Known rows, with every way that one mark hangs from another:
(B (R (Z X (Y N)))): [-22.0  38.3 -34.9  48.7 -11.7 -24.0   2.8 -20.3  32.5 -27.3  29.5  12.9
   6.2  15.9  -8.6  40.9  16.5 -12.8 -26.5 -10.5  19.4  -1.6  31.1  51.0]
(M (Z (R B) U X (Y N))): [-28.8  33.4 -24.0  51.0 -18.3  -2.2  -5.1 -36.1  26.1 -41.4  49.3 -23.2
  11.9  15.1 -47.1  32.7 -18.3 -35.9  -9.8   5.4  14.1 -30.3   3.5  51.5]
(S G): [ 19.9   6.4 -18.8  13.6 -15.3 -15.4  28.4  -0.6  10.2 -21.1  22.3  31.1
 -36.7  -2.8  25.4  29.0  13.7 -34.0 -24.9  -4.4  -3.7   0.9  19.0  39.8]
(W (Z (R B) U Y)): [-10.3   8.7 -14.5  36.9 -30.3 -23.1   7.5 -11.9  18.9 -32.7  32.2  -5.7
 -16.0 -18.9 -35.5  15.0 -12.9 -32.4 -10.0  13.5 -14.7 -27.6  11.4  32.8]
(B R): [  2.4  18.3 -26.1  17.0 -20.0 -30.3  22.2  -2.5   4.6 -12.7  14.5  29.0
 -13.4   9.4  23.3  19.0  13.7 -15.1 -29.1 -15.0   0.1  16.1  41.2  35.9]
(B (R (Z U X (Y (N E))))): [ -0.4  37.8 -34.2  36.0   5.3 -19.6  -8.5 -26.7  33.5 -25.4   7.2  -5.5
  32.0  29.3 -33.9  36.5  26.0 -23.4 -20.3 -10.9  16.7 -31.1  20.4  48.5]
(G S): [ 12.9   2.2 -11.0  21.5 -17.0 -35.5  41.8  -5.0  10.4 -10.4  35.1  45.3
 -10.0  -4.6  21.3  21.4  16.0 -33.5 -23.0  -1.4   9.4   4.6  25.3  39.6]
(M (Z U X)): [ -4.3  17.3 -15.4  19.2 -18.3   6.4  11.4 -13.9  21.0  -8.6  35.7   7.2
   1.4  22.5 -11.2  42.9   8.4 -49.4 -14.3 -12.3   4.9 -15.9   2.7  49.4]
(M (Z R U X)): [ -8.6  15.2 -19.4  32.4 -15.1   8.8  -2.9 -32.9  23.0 -12.5  43.0  -3.3
  -0.8  27.1 -14.0  48.4  -5.9 -45.1  -6.1  -2.6  12.4 -15.6   7.0  48.4]
(W (Z (R B))): [ -4.2   6.1 -26.3  43.9 -44.7 -32.9  27.6   0.1   7.5 -30.7  44.0  17.7
 -30.8 -22.8  -5.1  22.4   9.7 -23.3   1.2   1.9 -18.7 -16.9  30.5  33.1]
(B (R (Z U X))): [ -5.7  27.5 -28.5  16.7 -14.3  -4.0 -11.5  -9.0  22.3  -6.7  20.3  15.4
   8.2  25.9 -18.9  49.9  20.8 -31.8 -23.9 -14.8   9.3  -6.9  27.3  41.6]
(Z R U X Y): [ -7.8   5.5  -7.0  20.8 -18.6  -2.8 -24.7 -32.7  38.0 -15.5  20.0  -9.4
  -7.7  14.5 -26.3  33.5 -24.1 -33.4 -12.1  15.8   7.5  -7.6   6.2  47.1]
(H U): [ 15.9   2.7  -7.0  18.0 -20.0 -20.4  28.8   7.6   5.8 -10.3  20.2  21.3
 -10.9 -26.4  17.7  36.4  23.4 -26.5 -28.9 -11.0   2.8 -11.1  17.5  33.9]
(B (R (Z U))): [  3.9  31.3 -21.8  23.1 -11.1  -8.8  17.0  -8.6  11.0 -10.4  15.6  20.1
   6.1  10.4  -0.1  32.9  29.2 -24.1 -36.2 -14.2   9.0  -7.4  29.5  31.6]
(R B (Z U X Y)): [ -8.5  28.9 -16.8  19.0 -31.8  -8.4 -14.9  -6.8  36.6 -23.9  25.2   5.3
  10.4  -3.5 -52.7  31.6   4.7 -40.7 -17.5   2.0   2.5 -24.2  10.1  34.0]
(W (Z (R B) U X (Y N))): [-27.2  12.3 -22.6  50.1 -28.2 -16.3  -6.2 -15.8  26.9 -41.1  42.5 -17.4
 -10.1  -4.1 -52.0  38.9 -10.2 -27.4  -0.4  13.0  -9.2 -33.7   5.5  51.9]
(Y N (Z R U)): [ -2.6  22.0 -18.5  48.5  -7.7  -8.8  24.7 -33.5   8.1 -39.0  32.8   1.7
  -3.2   1.9   6.5  37.1  15.5 -12.6  -9.8   1.5   8.6 -29.3  13.6  47.3]
(Y (Z X)): [ -1.3  11.9 -29.4  20.4 -33.0 -22.0   9.6 -10.3  24.9 -22.5  33.8  29.8
 -15.4   5.4   7.2  40.5  12.3 -30.8  -2.2 -12.9  -1.2  -9.9  19.3  47.3]
(M (Z U X (Y N))): [-18.6  27.5 -14.0  40.6  -4.4   0.0  14.3 -28.7  29.5 -26.6  37.4  -9.3
  11.1  18.5 -19.1  39.2   1.9 -37.9 -21.4  -3.8  15.3 -22.7  -3.9  58.7]
(Z (Y (N E))): [ 15.8  19.6 -15.4  36.9  -6.6 -37.4  37.5 -17.8  24.1 -31.7   4.0  10.4
   7.3  -7.1  11.7   4.8  25.1 -15.4 -17.4  -2.6   3.2 -19.0  21.1  44.7]
(Y (N E) (Z U)): [ 20.7  25.3 -23.9  33.3  -1.4 -23.4  37.6 -20.1  10.3 -36.6  10.9  10.0
  17.4   2.1   4.9  23.8  41.8 -21.8  -7.7 -13.3  -1.5 -43.8  10.5  43.9]
(G (H U) S): [ 15.7 -20.9 -14.8  14.8  -0.4 -39.8  46.5  -3.2  -0.4  -0.9  32.7  40.5
  15.1  -8.3   4.1  48.9  12.2 -43.1 -27.6  -1.6  23.0   4.6  31.3  43.7]
(M (Z X)): [ -6.4  15.0 -26.5  26.1 -26.0 -11.8  20.9 -11.8  22.9 -11.8  43.4  21.2
  -7.1  14.4   9.1  41.1  11.5 -42.7  -9.9 -13.6   6.6  -4.3  16.5  50.9]
(W (Z (R B) X (Y (N E)))): [ -8.4  12.0 -40.6  55.5 -26.0 -43.2   2.2 -18.2  30.0 -44.8  34.3  -7.0
  -3.4  -5.2 -38.5  26.7   4.3 -23.7  15.2   4.2 -10.2 -38.7  19.3  50.3]
(E N): [  7.8   2.4  -1.0  29.8 -48.8 -31.7  45.6   8.9  24.1 -11.5  27.5  35.5
  -8.3 -14.4  33.9  21.0  21.9 -23.5 -35.2  -5.2  -2.6  -3.0  26.3  44.5]

Rows:
[-10.8  26.1 -25.2  27.2 -41.3 -24.5  -3.2  -3.1  37.6 -26.8  31.4  19.0
   0.9 -10.4 -32.4  26.5   6.8 -33.9 -12.9  -0.9   2.1 -14.5  23.3  36.4]
(R B (Z X Y))
[-13.5  31.1 -23.8  18.4 -11.0  -9.6 -21.2 -20.2  36.5 -12.1  18.0   6.2
  12.1  23.9 -29.8  38.8   2.3 -32.6 -30.2  -7.1  13.0  -7.5  20.2  41.7]
(B (R (Z U X Y)))
[ 22.2 -16.2 -22.6   5.6  -1.4 -16.2  30.6   0.1  -0.9 -12.7  22.1  26.2
 -11.3  -6.3  10.2  58.0   9.0 -43.8 -27.9  -3.7  10.4   0.3  24.4  44.6]
(S (G (H U)))
[-17.6  12.6 -18.4  48.8 -18.2 -19.9  -1.5 -32.7  34.6 -30.3  31.6  -1.0
 -11.9   7.7  -5.8  35.0 -10.0 -13.3  -8.1  10.8  13.8  -3.2  19.2  56.6]
(Z R X (Y N))
[  2.6  17.4 -23.4  53.9 -13.1 -32.8  17.3 -21.4  18.2 -46.1  22.2 -17.8
   6.7 -13.5 -39.7  11.6   9.8 -22.5  -1.0   8.1 -12.8 -51.0  11.1  40.1]
(W (Z (R B) U (Y (N E))))
[ -8.5  18.0 -31.7  19.4 -36.9 -10.1 -20.5 -20.4  17.6 -35.4  38.9   1.8
  -3.7   9.4 -39.9  37.3  -8.7 -35.7   5.2  -0.2  -2.7 -29.7  14.1  39.3]
(Y (Z (R B) U X))
[  7.6  28.8 -19.3  37.0  -1.5 -12.2   3.1 -24.7  40.7 -26.0  10.3  -2.7
  27.2  11.3 -29.7  35.8  30.9 -30.3 -12.9  -2.7  10.7 -39.8   6.4  50.2]
(R (Z U X (Y (N E))))
[ -9.6  14.1 -27.3  41.0 -23.1  -7.1   7.5 -30.4  23.3 -15.1  51.9  10.4
 -11.8  21.3   5.4  46.1  -1.7 -37.2  -1.7  -6.0  13.2  -5.1  19.0  48.8]
(M (Z R X))
[  3.5  35.7 -26.7  35.2 -15.0 -19.3  -2.1 -13.4  34.6 -37.3  14.9  -5.6
  29.7   3.1 -55.5  27.3  28.0 -33.0  -8.8  -3.3   3.9 -48.3  10.2  42.4]
(R B (Z U X (Y (N E))))
[-20.2  39.2 -25.1  39.8  -3.4  -9.9  -7.4 -23.2  31.1 -24.7  20.7   0.3
  15.9  22.0 -27.3  44.5  12.7 -19.4 -30.9  -8.9  19.3 -13.9  18.9  51.6]
(B (R (Z U X (Y N))))
[-20.8  21.1 -16.0  36.5 -24.1 -10.3 -17.6 -23.6  26.7 -39.3  29.5 -17.8
   0.8   6.5 -49.8  30.0 -16.5 -23.8  -9.5  15.1   5.1 -20.4   9.1  48.0]
(Z (R B) U X (Y N))
[ -1.5  19.7 -33.7  42.1 -20.8 -35.7 -10.7 -25.8  31.8 -43.2  21.6  -9.4
   7.5   6.9 -36.6  18.6  -1.1 -20.7   6.1   5.0   2.2 -25.9  24.9  46.5]
(Z (R B) X (Y (N E)))
[-16.2  -3.0 -23.4  42.4 -31.0 -26.0  -3.5 -22.6  38.9 -19.9  41.1   7.0
 -28.0  -2.5  -9.4  36.8 -14.4 -31.1   1.6   8.2  -5.5  -9.0  14.7  51.2]
(W (Z R X Y))
[ -9.0  -4.5 -27.6  39.7 -35.8 -19.9   5.4 -10.4  24.9 -15.8  43.7  16.1
 -30.7  -0.1   0.3  47.7   4.2 -29.4   8.0   1.7 -10.2  -7.6  22.7  51.5]
(W (Z R X))
[ -5.4   8.3 -34.3  33.4 -30.0 -19.7  -3.3 -27.8  25.2 -27.1  43.2  18.8
 -16.9  10.0   4.6  44.8  -2.4 -26.0   7.1  -3.4   5.8 -11.4  23.6  47.3]
(Y (Z R X))
[  7.3  19.4 -34.1  40.1  -4.9 -12.4  -3.2 -37.9  23.8 -36.2  24.3  -7.5
  13.1  23.7 -16.4  44.8  18.7 -23.6  11.8  -3.9   5.8 -46.5  10.9  54.4]
(Y (N E) (Z R U X))
[-14.2  10.9 -23.7  25.6 -40.3 -25.5 -21.7 -19.1  33.0 -29.9  31.9   2.9
 -14.7   1.0 -34.7  22.2 -25.2 -28.5  -4.5  10.8   1.3  -3.4  24.8  39.0]
(Z (R B) X Y)
[ -0.5  21.7 -24.0  28.0 -30.3 -16.7   5.7 -20.4   6.7 -38.9  35.5   5.9
  -6.0  -5.8 -20.6  21.8  -0.3 -28.1  -4.9   1.0  -3.2 -29.5  17.4  29.6]
(Y (Z (R B) U))
[ 19.8  25.6 -33.9  42.3  -9.5 -38.3  47.8 -18.0  11.0 -39.6  17.9  23.5
   5.8  -5.3  22.8  20.5  45.2 -14.8  -2.5 -17.3  -0.6 -34.5  23.0  45.3]
(Y (N E) Z)
[-17.6  36.0 -19.1  38.3 -26.3  -8.9  -2.1  -9.8  30.9 -35.6  28.9  -1.7
  15.7  -4.0 -49.7  35.3  16.2 -28.3 -18.3   1.3   7.5 -31.0   8.9  44.5]
(R B (Z U X (Y N)))
[-18.7  37.2 -17.1  55.4 -10.0  -8.2  22.3 -35.8  12.9 -44.6  45.3 -19.6
  10.9   0.1 -27.6  16.3  -8.6 -27.0 -19.9   7.5  13.6 -30.1   6.7  40.0]
(M (Z (R B) U (Y N)))
[  7.4  14.2 -24.5  31.4 -12.1 -30.6   9.7 -18.0  35.8 -27.6   8.5   6.7
   7.2   8.9  -8.3  21.0  18.3 -22.3  -6.6  -3.5   3.4 -18.3  16.3  54.9]
(Z X (Y (N E)))
[-12.1   1.9 -33.1  36.7 -49.1 -28.1   0.3  -0.5  20.1 -26.8  49.3  12.4
 -29.9  -7.8 -24.3  38.7  -0.5 -32.6  10.0   0.9 -18.1 -14.7  26.0  43.3]
(W (Z (R B) X))
[-12.4  18.5 -26.5  43.5 -16.4  -3.2  -2.0 -34.1  19.9 -35.0  37.5  -2.8
  -2.8  16.1 -12.7  53.2   6.8 -20.5   1.0  -0.2  10.2 -28.4   9.8  55.9]
(Y N (Z R U X))
[ -9.3   5.7 -16.8  29.1 -27.7 -20.1 -16.7 -29.4  39.4 -17.2  27.6   5.6
 -16.3   8.7  -7.6  30.3 -20.8 -26.0  -7.3  11.5   7.9   2.9  19.7  47.1]
(Z R X Y)
[-12.6  21.7 -27.0  29.3 -29.7   1.7  -8.8 -22.3  16.3 -24.0  47.2  -6.9
   1.8  19.2 -39.0  39.1  -9.8 -47.2  -2.8  -2.5   5.6 -24.5  11.0  40.4]
(M (Z (R B) U X))
[-13.8  15.1 -15.7  34.5 -24.1 -21.7  11.5 -13.8  32.7 -26.8  22.3  10.1
 -10.0   1.8  -0.9  31.4   4.5 -19.0 -16.9   2.0   7.3  -2.6  16.1  55.3]
(Z X (Y N))
[  3.7  14.3 -11.0  20.2 -32.1 -10.5   5.9 -10.3   6.5 -27.4  23.3   3.3
  -7.2  -6.2 -20.8  18.5  -0.5 -27.0 -13.3   6.7  -5.3 -14.0  21.2  29.0]
(Z (R B) U)
[-28.7  12.7 -31.1  59.5 -36.5 -33.2   2.6 -14.5  27.1 -43.6  50.1  -3.0
 -19.7  -9.9 -33.5  34.1  -6.9 -20.7   3.4   8.8  -8.7 -22.2  17.5  51.4]
(W (Z (R B) X (Y N)))
[  7.5  43.0 -28.2  42.0  12.8 -24.9  16.9 -27.0  22.2 -28.6   2.9   0.0
  32.2  13.4 -13.7  18.1  35.3 -15.6 -33.3  -9.9  14.9 -31.3  22.1  39.1]
(B (R (Z U (Y (N E)))))
[-11.4  16.3  -5.4  24.9 -12.8  -6.7   2.0 -16.0  31.9 -23.7  14.7  -4.3
   0.7   8.9 -21.8  34.0   1.6 -26.4 -21.4   5.1   6.2 -14.5   1.4  56.7]
(Z U X (Y N))
